Every row comes from one small tree of marks. The marks that hang from a mark follow it in brackets, in the order of their numbers. Every link used is in the known rows. Which tree was each row made from?
Known rows
Z_554{Z_443 Z_637 Z_703}: [-1.57 -0.29  0.98 -0.06  0.38 -0.98  0.49 -1.01  0.42 -0.64  0.76  1.43
  1.69  1.93 -0.77  0.15  0.22 -0.19 -0.28  0.28  0.37  0.76  0.28 -1.08
 -1.17  0.90  1.29 -2.53 -0.71  0.94  0.71 -0.31  3.86]
Z_703{Z_554{Z_396 Z_443 Z_637{Z_283}} Z_584{Z_255}}: [-1.09 -0.30  1.80  0.64  2.02 -1.24  0.62  0.35  0.16 -1.24  0.13 -0.19
  3.10  3.13 -4.13 -1.15 -0.12  1.12  0.28 -0.19  0.32  0.29 -0.76  0.27
 -0.70  0.38  1.70 -2.71 -0.55  0.04  0.47  0.67  6.15]
Z_703{Z_554{Z_396 Z_637{Z_283}} Z_584{Z_255}}: [-0.55 -0.71  1.37 -0.08  2.54 -0.49  0.02 -0.69  0.15 -0.90  0.24 -0.57
  2.53  2.79 -3.49 -1.35  0.39  1.03 -0.13 -0.13  0.09  0.30 -0.95  0.31
 -0.74  0.16  1.55 -2.34 -0.57 -0.08 -0.11  1.04  5.62]
Z_443{Z_554{Z_396 Z_637 Z_703}}: [-1.97 -0.58 -1.12 -1.00  1.67 -0.42  1.06 -2.07  0.10 -0.23  0.63  0.20
  0.64  2.02 -0.98  0.03  0.34  0.36 -0.69  0.08  0.88  0.37  0.15 -0.47
 -0.41  0.70  0.57 -1.83 -0.62  0.53  0.35  0.08  4.07]
Z_554{Z_443 Z_703}: [-0.88 -0.63  0.44  0.15 -0.27 -0.46  0.55 -0.83  0.83 -1.36  0.03  1.64
  1.07  1.62  0.15  0.10  1.29 -0.48  0.10  0.43  0.24  0.47  1.22 -1.55
 -1.18  0.83  1.61 -2.14 -0.84  1.16  0.84  0.33  2.86]
Z_396{Z_554{Z_443}}: [-1.64  0.06  0.54  0.50 -0.15 -1.19  0.45 -0.44  0.71 -1.84  0.03  0.37
  1.23  2.35 -0.54  0.03  0.13 -0.22  0.11  0.21  0.72 -0.21  1.03 -1.05
 -0.79  1.06  1.13 -1.82 -0.98  1.25  0.74 -0.09  2.29]
Z_703{Z_554 Z_584}: [ 0.08  0.04  0.53 -0.54  0.93 -0.46  0.89 -0.55  0.90 -2.53  0.05 -0.17
  1.47  1.49 -0.81 -1.19  0.86  0.39 -0.01  0.11  0.15  0.29  0.34 -0.60
 -1.12  1.00  1.42 -1.79 -0.61  0.03  0.81  1.37  3.84]
Z_443{Z_444 Z_554{Z_396 Z_637 Z_703}}: [-2.89 -1.02 -1.11 -0.15  1.26 -0.51  1.91 -1.47 -0.64 -0.80  1.03  0.43
  1.11  2.00 -0.62 -0.40 -0.05  1.11 -0.50  0.24  1.03 -0.06  0.65  0.06
 -0.89  0.27 -0.58 -2.37 -0.97  0.33  0.71 -0.48  4.39]
Z_637{Z_554{Z_703{Z_584}}}: [ 0.01 -1.22 -0.12 -1.23  0.09  1.03  1.28 -1.54  0.74 -0.74 -0.39  1.70
  0.53  1.68 -0.11 -1.22  2.59 -1.40 -0.44 -0.38  0.19  0.14  0.41 -1.31
 -0.83  0.21  1.92 -1.68 -0.50  0.78  0.63  2.06  2.56]
Z_584{Z_255 Z_703{Z_554{Z_396 Z_443 Z_637}}}: [-1.18 -0.48  1.82 -0.27  1.26 -1.70  0.62 -0.03  0.42 -1.01  0.63 -0.19
  2.43  2.28 -4.27 -0.09  1.00  2.15  0.76 -0.29  1.11  0.38 -0.02 -0.30
 -1.22  0.59  2.02 -3.29 -1.47  0.50  0.21  0.29  5.98]
Z_283{Z_637}: [-0.59  0.09  0.92 -0.08  1.06  0.63 -0.80 -1.67  1.07 -0.77  0.92  0.72
  1.38  1.80 -0.53 -1.17  0.83 -1.50 -0.28  0.32 -0.34  0.21  0.05 -0.10
 -1.22  0.63 -0.08 -2.26 -0.77  0.41  0.51  0.30  3.46]
Z_283{Z_637{Z_554{Z_396}}}: [-1.73  0.05  0.82 -0.80  0.87  0.91 -0.42 -1.55  0.56 -0.02  0.97  1.04
  1.40  2.81 -1.45 -1.30  1.22 -2.49 -0.57 -0.59  0.02  0.15 -0.81  0.36
 -0.41  0.65 -0.51 -1.87 -0.33  0.51  0.19  0.60  4.23]
Z_703{Z_554{Z_396 Z_443{Z_444} Z_637} Z_584}: [-2.66  0.35  1.74  0.49  0.76 -2.16  1.51  1.12 -0.57 -2.49  0.95 -0.29
  3.11  2.64 -2.71 -0.58 -0.97  1.34  0.15 -0.34  0.91  0.05 -0.29  0.22
 -0.94  0.87 -0.04 -2.90 -0.82 -0.04  1.18 -0.20  6.07]
Z_443{Z_444}: [-1.65 -0.60  0.66  0.72  0.36 -0.01  0.47 -0.88  0.25 -1.64  1.03  1.02
  1.32  1.46  0.08 -0.92  0.51  0.47 -0.02  0.34 -0.17 -0.28  1.21 -0.28
 -1.51  0.67  0.01 -1.90 -1.23  0.26  0.64  0.09  2.99]
Z_443{Z_444 Z_554{Z_396 Z_637{Z_283} Z_703}}: [-2.98 -1.38 -1.06  0.08  2.00  0.07  1.41 -1.82 -0.68 -0.33  0.93  0.59
  1.61  2.51 -0.76 -0.89  0.16  0.47 -0.70  0.45  0.70 -0.18 -0.02  0.47
 -0.74  0.01 -0.90 -2.09 -0.68  0.25  0.34 -0.76  4.89]
Z_554{Z_396 Z_443 Z_637}: [-2.95  0.62  1.96  0.34  0.90 -1.62 -0.27 -0.11  0.03 -0.72  1.07  0.38
  2.23  2.80 -2.67  0.25 -0.80  0.25 -0.15 -0.28  0.45  0.36 -0.23 -0.20
 -0.51  1.33  0.47 -2.43 -0.76  0.46  0.52 -0.44  4.99]
Z_443{Z_444 Z_554}: [-1.84 -0.41 -0.95  0.37  0.84 -0.18  2.18 -1.09  0.16 -1.70  0.55  0.82
  0.98  1.52 -0.18 -1.67  0.40  1.04 -0.07  0.51  0.32 -0.53  1.47  0.20
 -1.31  0.72 -0.26 -1.62 -1.00 -0.14  0.91  0.09  3.37]
Z_444{Z_443{Z_554{Z_703}}}: [-1.61 -0.83 -2.14 -0.22 -0.20  0.89  2.19 -1.78  0.42 -0.95 -0.07  0.81
  0.05  1.62  0.94 -1.43  1.09  0.46 -0.33  0.69  0.02 -0.42  1.88 -0.81
 -1.10  0.69 -0.04 -1.50 -1.45  0.28  0.81  0.22  2.23]
Z_283{Z_637{Z_554{Z_396 Z_443 Z_703}}}: [-1.83 -0.30  0.68 -0.44  0.03  0.45  0.28 -0.97  0.42 -0.12  0.63  1.64
  1.60  2.83 -1.02 -0.82  1.61 -2.70 -0.54 -0.35  0.41  0.33 -0.52 -0.37
 -0.47  0.46 -0.15 -2.36 -0.34  1.16  0.61  0.27  4.29]
Z_554{Z_396 Z_443{Z_444} Z_637 Z_703{Z_584{Z_255}}}: [-1.86 -1.56  1.82  0.98  0.31 -1.03  1.76  0.71 -0.54 -0.99  0.31  1.20
  2.26  2.22 -2.79 -0.05  0.65  1.66  0.49  0.20  0.76 -0.19  0.82 -1.08
 -1.09 -0.30  1.70 -3.76 -1.70  0.76  0.92  0.56  4.33]
Z_554{Z_396}: [-1.65 -0.24  0.89 -0.17  0.97 -0.13 -0.86 -1.03  0.42 -0.76  0.63  0.19
  0.97  2.01 -1.02  0.02  0.57 -0.05 -0.20 -0.19  0.25  0.06  0.52 -0.62
 -0.50  1.11  0.62 -1.51 -1.01  0.48  0.12  0.65  3.25]
Z_443{Z_554{Z_396 Z_703{Z_584}}}: [-0.82 -1.07 -1.28 -0.74  1.28  0.27  1.90 -1.11  0.35 -1.09 -0.68  0.37
  0.20  1.52 -0.64 -0.38  1.68  0.48 -0.11  0.22  0.94 -0.15  1.00 -1.38
 -0.57  0.45  1.50 -1.83 -0.98  0.57  0.88  1.60  3.03]

Write each row's tree
[ 0.20 -0.91  1.36 -0.79  1.70 -0.80  0.58 -1.24  1.00 -0.96  0.72  0.03
  1.76  1.52 -3.03 -0.94  1.52  1.96  0.38 -0.08  0.55  0.41  0.16 -0.26
 -1.66  0.32  2.22 -2.82 -1.48  0.27  0.02  0.65  4.95] : Z_584{Z_255 Z_703{Z_554{Z_637}}}
[-2.35 -1.33 -1.44  0.06  0.57 -0.08  2.09 -1.27 -0.34 -1.41  0.49  0.69
  0.59  1.61  0.11 -0.41  0.96  0.91 -0.20  0.31  0.91 -0.29  1.54 -0.48
 -0.78  0.30 -0.33 -1.87 -1.26  0.48  0.88  0.01  3.37] : Z_443{Z_444 Z_554{Z_396 Z_703}}
[-1.83 -0.81  0.23  0.15  0.71 -0.73  0.07 -1.52  0.44 -0.53  0.28  0.63
  1.76  2.88 -0.40  0.02  0.10 -1.03 -0.56  0.49  0.77  0.19 -0.24 -0.66
 -0.72  0.32  1.19 -2.18 -0.47  1.43  0.27 -0.89  3.43] : Z_396{Z_554{Z_443 Z_637{Z_283} Z_703}}
[-0.39 -0.54  1.36  1.23  0.06 -1.25  2.34  1.08  0.23 -2.91 -0.10  0.71
  2.47  1.86 -2.29 -1.65  0.88  1.98  0.82  0.25  0.28 -0.21  1.21 -0.34
 -1.65  0.40  1.66 -2.97 -1.26  0.08  1.40  0.98  4.28] : Z_703{Z_554{Z_443{Z_444}} Z_584{Z_255}}
[-1.95 -1.42  0.59  0.64  0.46 -0.78  1.61 -0.39 -0.25 -1.38  0.11  0.91
  2.31  2.70 -0.65 -0.58  0.24  0.01 -0.03  0.62  0.95 -0.34  0.24 -0.66
 -1.17 -0.45  1.20 -2.77 -0.91  1.10  0.75 -0.42  3.36] : Z_396{Z_554{Z_443{Z_444} Z_637{Z_283} Z_703{Z_584}}}
[ 0.81 -0.51  0.96  0.02  0.96 -0.23  1.01 -0.48  0.92 -2.12 -0.29  0.06
  1.54  1.52 -1.93 -1.55  1.37  1.27  0.34  0.16  0.05  0.11  0.73 -0.68
 -1.35  0.57  2.51 -2.16 -0.97  0.08  0.73  1.79  3.63] : Z_703{Z_554 Z_584{Z_255}}
[-1.42 -0.12  0.96 -0.63  2.49 -0.61 -0.28 -0.84  0.12 -1.21  0.59 -0.70
  2.59  2.80 -2.35 -0.92 -0.29  0.12 -0.41 -0.36  0.32  0.35 -1.33  0.58
 -0.56  0.67  0.58 -1.94 -0.21 -0.16  0.19  0.49  5.80] : Z_703{Z_554{Z_396 Z_637{Z_283}} Z_584}
[-1.80  1.11  1.15 -0.02  0.77 -2.03  0.40 -0.53  0.53 -1.97  1.18 -0.03
  2.46  2.33 -1.80 -0.73 -0.98  0.32 -0.34 -0.12  0.35  0.83 -0.35  0.30
 -1.03  1.71  0.32 -2.19 -0.27  0.14  0.76 -0.71  5.44] : Z_703{Z_554{Z_443 Z_637}}
[-2.48 -0.27  0.67  1.08 -0.52 -1.33  1.17  0.11  0.21 -2.13  0.56  0.59
  1.62  2.33 -0.29 -0.37 -0.03  0.37  0.20  0.43  0.79 -0.61  1.30 -0.62
 -1.12  0.74  0.42 -2.10 -1.28  1.02  0.97 -0.57  2.50] : Z_396{Z_554{Z_443{Z_444}}}
[-1.17  0.24  1.42 -0.82  1.10 -1.77  0.83 -0.44  0.82 -1.59  0.97  0.04
  2.31  1.85 -2.39 -0.40  0.60  1.17  0.28 -0.15  0.98  0.59 -0.18 -0.15
 -1.57  1.06  1.32 -2.84 -0.95  0.31  0.59 -0.22  5.69] : Z_584{Z_703{Z_554{Z_443 Z_637}}}
[-1.00 -1.93  1.40  1.21  1.02 -0.11  1.75 -0.14 -0.20 -0.80  0.05  1.99
  2.69  2.25 -2.03 -1.43  1.07  0.85  0.32  0.68  0.12 -0.09  0.45 -0.59
 -1.69 -0.64  1.90 -3.45 -1.13  0.50  0.73  0.44  4.39] : Z_554{Z_443{Z_444} Z_637{Z_283} Z_703{Z_584{Z_255}}}
[-0.88 -0.53  1.20 -0.14  0.53 -0.87  1.26 -0.26  0.36 -1.07  0.18  1.32
  1.81  1.81 -1.35 -0.19  0.69  0.15  0.01  0.20  0.48  0.49  0.35 -1.51
 -1.32  0.54  2.24 -3.07 -0.87  0.80  0.99  0.76  3.69] : Z_554{Z_443 Z_637 Z_703{Z_584}}
[-2.50 -0.56  0.63  0.03 -0.33  0.27  0.86 -0.60  0.00 -0.60  0.91  1.79
  1.96  2.83 -0.84 -1.02  1.39 -2.17 -0.33 -0.20  0.47 -0.02 -0.21  0.10
 -0.78  0.07 -0.90 -2.55 -0.63  0.96  0.92 -0.18  4.50] : Z_283{Z_637{Z_554{Z_396 Z_443{Z_444} Z_703}}}
[-3.01  0.41  0.87  0.78  0.07 -1.73  0.65  0.48 -0.15 -2.69  1.09  0.01
  2.32  2.45 -1.25 -0.20 -0.49  0.86  0.10 -0.17  0.63  0.11  0.48  0.31
 -0.85  1.27 -0.64 -2.06 -0.82  0.37  1.11 -0.80  5.20] : Z_703{Z_554{Z_396 Z_443{Z_444}}}
[-2.18 -0.94 -1.39 -0.59  0.62  0.29  2.44 -1.17 -0.41 -0.62  0.05  0.06
  0.70  2.28 -0.73 -1.05  0.48  1.06 -0.22  0.19  0.57 -0.52  0.97 -0.69
 -0.69  0.32  0.13 -2.06 -1.51 -0.03  0.80  0.42  3.46] : Z_444{Z_443{Z_554{Z_396 Z_637 Z_703{Z_584}}}}
[-3.25 -0.15 -1.15 -0.01  1.48  0.50  1.10 -1.60 -0.31 -0.20  0.78 -0.05
  1.46  3.08 -1.17 -1.80 -0.51  0.41 -0.60  0.19 -0.05 -0.48  0.20  0.80
 -0.55  0.82 -1.03 -1.35 -0.96 -0.35  0.11 -0.53  4.52] : Z_444{Z_443{Z_554{Z_396 Z_637{Z_283}}}}
[-2.74 -1.39  1.39  0.71  1.07 -0.66  0.97  0.17 -0.61 -0.88  0.57  1.23
  2.95  2.78 -1.78 -0.29  0.28  0.40 -0.05  0.13  0.62 -0.11 -0.28 -0.39
 -0.99 -0.33  0.41 -3.12 -0.83  0.65  0.74 -0.15  5.14] : Z_554{Z_396 Z_443{Z_444} Z_637{Z_283} Z_703{Z_584}}
[-1.00 -1.24  1.73  0.24  0.79 -0.95  0.89  0.18  0.00 -0.45 -0.14  0.92
  1.71  2.23 -3.13  0.25  1.03  1.00  0.32  0.01  0.73  0.26  0.37 -1.59
 -0.85  0.09  2.74 -3.43 -1.34  0.99  0.67  1.12  4.09] : Z_554{Z_396 Z_443 Z_637 Z_703{Z_584{Z_255}}}
[-2.07 -0.53 -1.85 -0.51  0.34  0.46  2.07 -1.98  0.11 -0.66  0.52  0.53
  0.52  1.98  0.27 -1.34  0.32  0.75 -0.55  0.50  0.20 -0.12  1.18 -0.45
 -1.11  0.70 -0.17 -1.86 -1.33  0.13  0.70 -0.33  3.07] : Z_444{Z_443{Z_554{Z_637 Z_703}}}
[-2.83  0.27  1.87  1.07  0.42 -1.46  0.97  0.09 -0.14 -1.43  1.46  1.16
  2.57  2.25 -1.64 -0.80 -0.89  0.86 -0.03  0.26  0.17  0.13  0.51  0.12
 -1.51  0.87 -0.01 -2.70 -0.99  0.24  0.88 -0.89  4.59] : Z_554{Z_443{Z_444} Z_637}
[-1.16 -1.55  0.85 -0.60  2.15  0.47 -0.33 -1.44  0.03  0.09  0.26  0.39
  1.72  2.41 -1.38 -0.13  1.04 -0.48 -0.52  0.03  0.43  0.25 -0.79 -0.74
 -0.62 -0.15  1.28 -2.39 -0.61  0.71 -0.08  0.86  4.32] : Z_554{Z_396 Z_637{Z_283} Z_703{Z_584}}
[-1.26 -0.61  0.87 -0.63  0.09  0.56  0.91 -0.45  0.35 -0.46  0.04  1.59
  1.72  2.71 -1.50 -1.09  1.92 -2.26 -0.17 -0.37  0.56  0.17 -0.48 -0.70
 -0.52  0.14  0.61 -2.77 -0.44  0.88  0.94  1.14  4.20] : Z_283{Z_637{Z_554{Z_396 Z_443 Z_703{Z_584}}}}
[-0.23 -2.29  0.11 -0.55  1.34  1.68  0.38 -1.55  0.37  0.40 -0.73  1.74
  1.21  2.73 -1.62 -1.42  2.98 -1.37 -0.33 -0.37  0.00 -0.07 -0.30 -0.54
 -0.43 -0.59  2.09 -1.81 -0.49  0.80 -0.21  2.04  3.48] : Z_637{Z_283 Z_554{Z_396 Z_703{Z_584{Z_255}}}}
[-1.57 -0.67  0.84  0.20  1.22 -0.29 -0.07 -1.49  0.46 -0.24  0.59  1.47
  2.19  2.41 -0.84 -0.49  0.27 -0.83 -0.51  0.43  0.08  0.67 -0.38 -0.49
 -1.10  0.61  1.00 -2.45 -0.27  0.85  0.31 -0.56  4.49] : Z_554{Z_443 Z_637{Z_283} Z_703}
[-0.16 -1.46  1.33  0.60  1.32  0.00  1.04 -0.68  0.41 -0.27 -0.24  1.70
  2.34  2.30 -2.41 -1.12  1.24  0.28  0.17  0.53  0.04  0.33  0.02 -1.02
 -1.31 -0.28  2.85 -3.15 -0.81  0.58  0.40  0.93  4.12] : Z_554{Z_443 Z_637{Z_283} Z_703{Z_584{Z_255}}}
[-1.34 -0.75 -0.66 -0.89  1.70 -0.32  1.71 -1.46  0.05 -0.63 -0.06  0.10
  0.74  1.93 -1.56 -0.33  0.76  0.64 -0.32  0.06  1.04  0.21  0.28 -0.89
 -0.63  0.38  1.21 -2.22 -0.87  0.44  0.66  1.04  3.95] : Z_443{Z_554{Z_396 Z_637 Z_703{Z_584}}}
[-0.95 -0.81  1.86  0.28  0.78 -1.60  1.74  0.15  0.44 -1.54  0.82  0.47
  2.70  1.85 -3.39 -1.09  0.96  2.69  0.75  0.05  0.85  0.12  0.51  0.01
 -1.96  0.19  1.57 -3.56 -1.62  0.23  0.55 -0.15  5.60] : Z_584{Z_255 Z_703{Z_554{Z_443{Z_444} Z_637}}}
[-3.17  0.10 -0.94 -0.26  0.96 -0.05  1.53 -1.27 -0.19 -0.47  0.84 -0.29
  1.06  2.63 -1.18 -1.15 -0.62  1.00 -0.34  0.11  0.20 -0.41  0.75  0.29
 -0.59  1.11 -0.97 -1.54 -1.33 -0.24  0.41 -0.34  3.98] : Z_444{Z_443{Z_554{Z_396 Z_637}}}
[-1.93  0.41  1.57  0.07  1.88 -1.49  0.32  0.23  0.00 -1.59  0.50 -0.44
  3.20  3.16 -3.02 -0.85 -0.68  0.23 -0.11 -0.23  0.48  0.40 -1.21  0.43
 -0.58  0.92  0.63 -2.34 -0.18 -0.06  0.68  0.12  6.38] : Z_703{Z_554{Z_396 Z_443 Z_637{Z_283}} Z_584}
[-3.57  0.29  1.21  0.72  1.35 -1.73  0.13 -0.10 -0.37 -1.63  1.59 -0.01
  3.43  3.27 -2.07 -0.85 -1.39  0.36 -0.29 -0.15  0.43  0.30 -0.94  1.33
 -0.75  1.05 -1.25 -2.23 -0.28  0.04  0.49 -1.62  6.81] : Z_703{Z_554{Z_396 Z_443{Z_444} Z_637{Z_283}}}
[-1.79 -0.67  1.54 -0.17  0.65 -1.06  0.74  0.13 -0.13 -0.83  0.23  0.71
  1.88  2.29 -2.07  0.52  0.44  0.33  0.05 -0.04  0.88  0.39  0.06 -1.51
 -0.70  0.47  1.74 -3.09 -1.03  0.88  0.84  0.66  4.33] : Z_554{Z_396 Z_443 Z_637 Z_703{Z_584}}
[-2.32  0.36 -0.35 -0.49  2.16 -0.76  0.89 -1.59  0.11 -0.46  0.86 -0.26
  1.05  2.37 -2.04 -0.58 -0.53  0.68 -0.49 -0.11  0.68  0.15 -0.06  0.23
 -0.42  1.12  0.18 -1.71 -0.56 -0.05  0.27  0.05  4.58] : Z_443{Z_554{Z_396 Z_637}}
[-2.54 -0.84  0.47  0.47 -0.33 -1.50  1.34 -0.63 -0.22 -1.43  0.84  0.70
  1.78  2.33 -0.08  0.17 -0.24  0.26 -0.19  0.58  1.17 -0.07  0.74 -0.90
 -1.12  0.22  0.52 -2.69 -1.23  1.44  0.89 -1.11  3.01] : Z_396{Z_554{Z_443{Z_444} Z_637 Z_703}}
[-2.51 -0.25  1.16 -0.07  0.55 -1.22 -0.03 -0.68 -0.02 -0.60  0.87  0.69
  1.75  2.43 -1.50  0.99 -0.02 -0.02 -0.30 -0.12  0.79  0.63  0.01 -1.01
 -0.54  0.92  0.91 -2.56 -0.76  1.20  0.48 -0.37  4.44] : Z_554{Z_396 Z_443 Z_637 Z_703}
[-3.29 -0.53 -0.33  0.32  2.38 -0.33  1.14 -1.33 -0.57 -0.49  1.17  0.18
  2.06  2.79 -1.71 -1.44 -0.65  0.83 -0.52  0.15  0.40 -0.40 -0.14  1.15
 -0.80  0.31 -1.13 -1.88 -0.50 -0.29  0.24 -0.74  5.37] : Z_443{Z_444 Z_554{Z_396 Z_637{Z_283}}}
[-3.27 -0.60  1.05  0.78  0.50  0.17  0.64 -0.27 -0.32 -0.62  0.62  1.65
  2.39  3.52 -1.61 -1.60  0.75 -1.38 -0.29 -0.63 -0.02 -0.33 -0.37  0.87
 -0.45  0.53 -0.60 -1.67 -0.17  0.22  0.29 -0.21  5.02] : Z_637{Z_283 Z_554{Z_396 Z_443{Z_444}}}
[-1.99 -1.04  1.30  0.11  1.44 -0.41  0.12 -0.34 -0.11 -0.38  0.04  0.89
  2.40  2.80 -2.03 -0.01  0.44 -0.38 -0.12  0.06  0.55  0.44 -0.64 -0.89
 -0.62  0.09  1.38 -2.79 -0.50  0.84  0.45  0.38  4.95] : Z_554{Z_396 Z_443 Z_637{Z_283} Z_703{Z_584}}
[-2.50  0.83  1.22  0.54  0.42 -2.05  1.14 -0.05 -0.04 -2.45  1.56  0.26
  2.84  2.32 -1.46 -0.99 -1.08  0.91 -0.22  0.02  0.41  0.49 -0.05  0.76
 -1.33  1.30 -0.68 -2.43 -0.52  0.07  1.02 -1.22  5.76] : Z_703{Z_554{Z_443{Z_444} Z_637}}
[-2.31 -1.64 -0.81  0.03  2.02  0.14  2.21 -1.16 -0.61 -0.65  0.34  0.53
  1.73  2.30 -1.27 -1.25  0.50  0.73 -0.39  0.30  0.79 -0.40  0.05  0.20
 -0.93 -0.40 -0.07 -2.46 -0.78  0.16  0.58  0.15  4.77] : Z_443{Z_444 Z_554{Z_396 Z_637{Z_283} Z_703{Z_584}}}
[-0.06 -1.57  0.45  0.57 -0.43 -0.64  1.61 -0.22  0.79 -1.53 -1.04  0.85
  0.79  1.92 -0.84 -0.13  1.87  0.47  0.52  0.62  0.98 -0.30  1.56 -2.29
 -1.02 -0.11  3.26 -2.61 -1.49  1.60  0.93  1.31  1.56] : Z_396{Z_554{Z_443 Z_703{Z_584{Z_255}}}}
[-3.74  0.19  1.93  0.95  0.45 -1.71  0.39  0.49 -0.63 -1.15  1.61  0.57
  2.68  2.78 -2.34  0.01 -1.13  0.94  0.06 -0.13  0.52  0.00  0.17  0.20
 -0.89  0.91 -0.54 -2.75 -1.03  0.43  0.71 -1.03  5.26] : Z_554{Z_396 Z_443{Z_444} Z_637}
[-1.96 -1.25  0.44 -0.68  1.99  0.33 -1.31 -2.23  0.10  0.30  0.96  0.61
  1.60  2.55 -0.78  0.21  0.59 -0.86 -0.96  0.12  0.22  0.56 -0.82 -0.20
 -0.42  0.31  0.45 -1.96 -0.39  0.86 -0.35 -0.21  4.47] : Z_554{Z_396 Z_637{Z_283} Z_703}
[-2.93 -0.94 -1.79 -0.33  1.21  0.71  1.30 -2.14 -0.32  0.09  0.51  0.31
  1.08  2.80 -0.28 -1.20  0.17  0.20 -0.69  0.37  0.21 -0.25  0.38  0.18
 -0.54  0.50 -0.76 -1.57 -1.06  0.13  0.30 -0.56  4.05] : Z_444{Z_443{Z_554{Z_396 Z_637{Z_283} Z_703}}}
[-3.43 -1.17  1.08  0.74  1.00 -0.68  0.22 -0.46 -0.70 -0.48  1.23  1.10
  2.76  2.95 -1.29 -0.03 -0.14 -0.09 -0.32  0.24  0.54  0.15 -0.30  0.12
 -0.80  0.08 -0.43 -2.78 -0.70  0.88  0.43 -1.13  5.34] : Z_554{Z_396 Z_443{Z_444} Z_637{Z_283} Z_703}
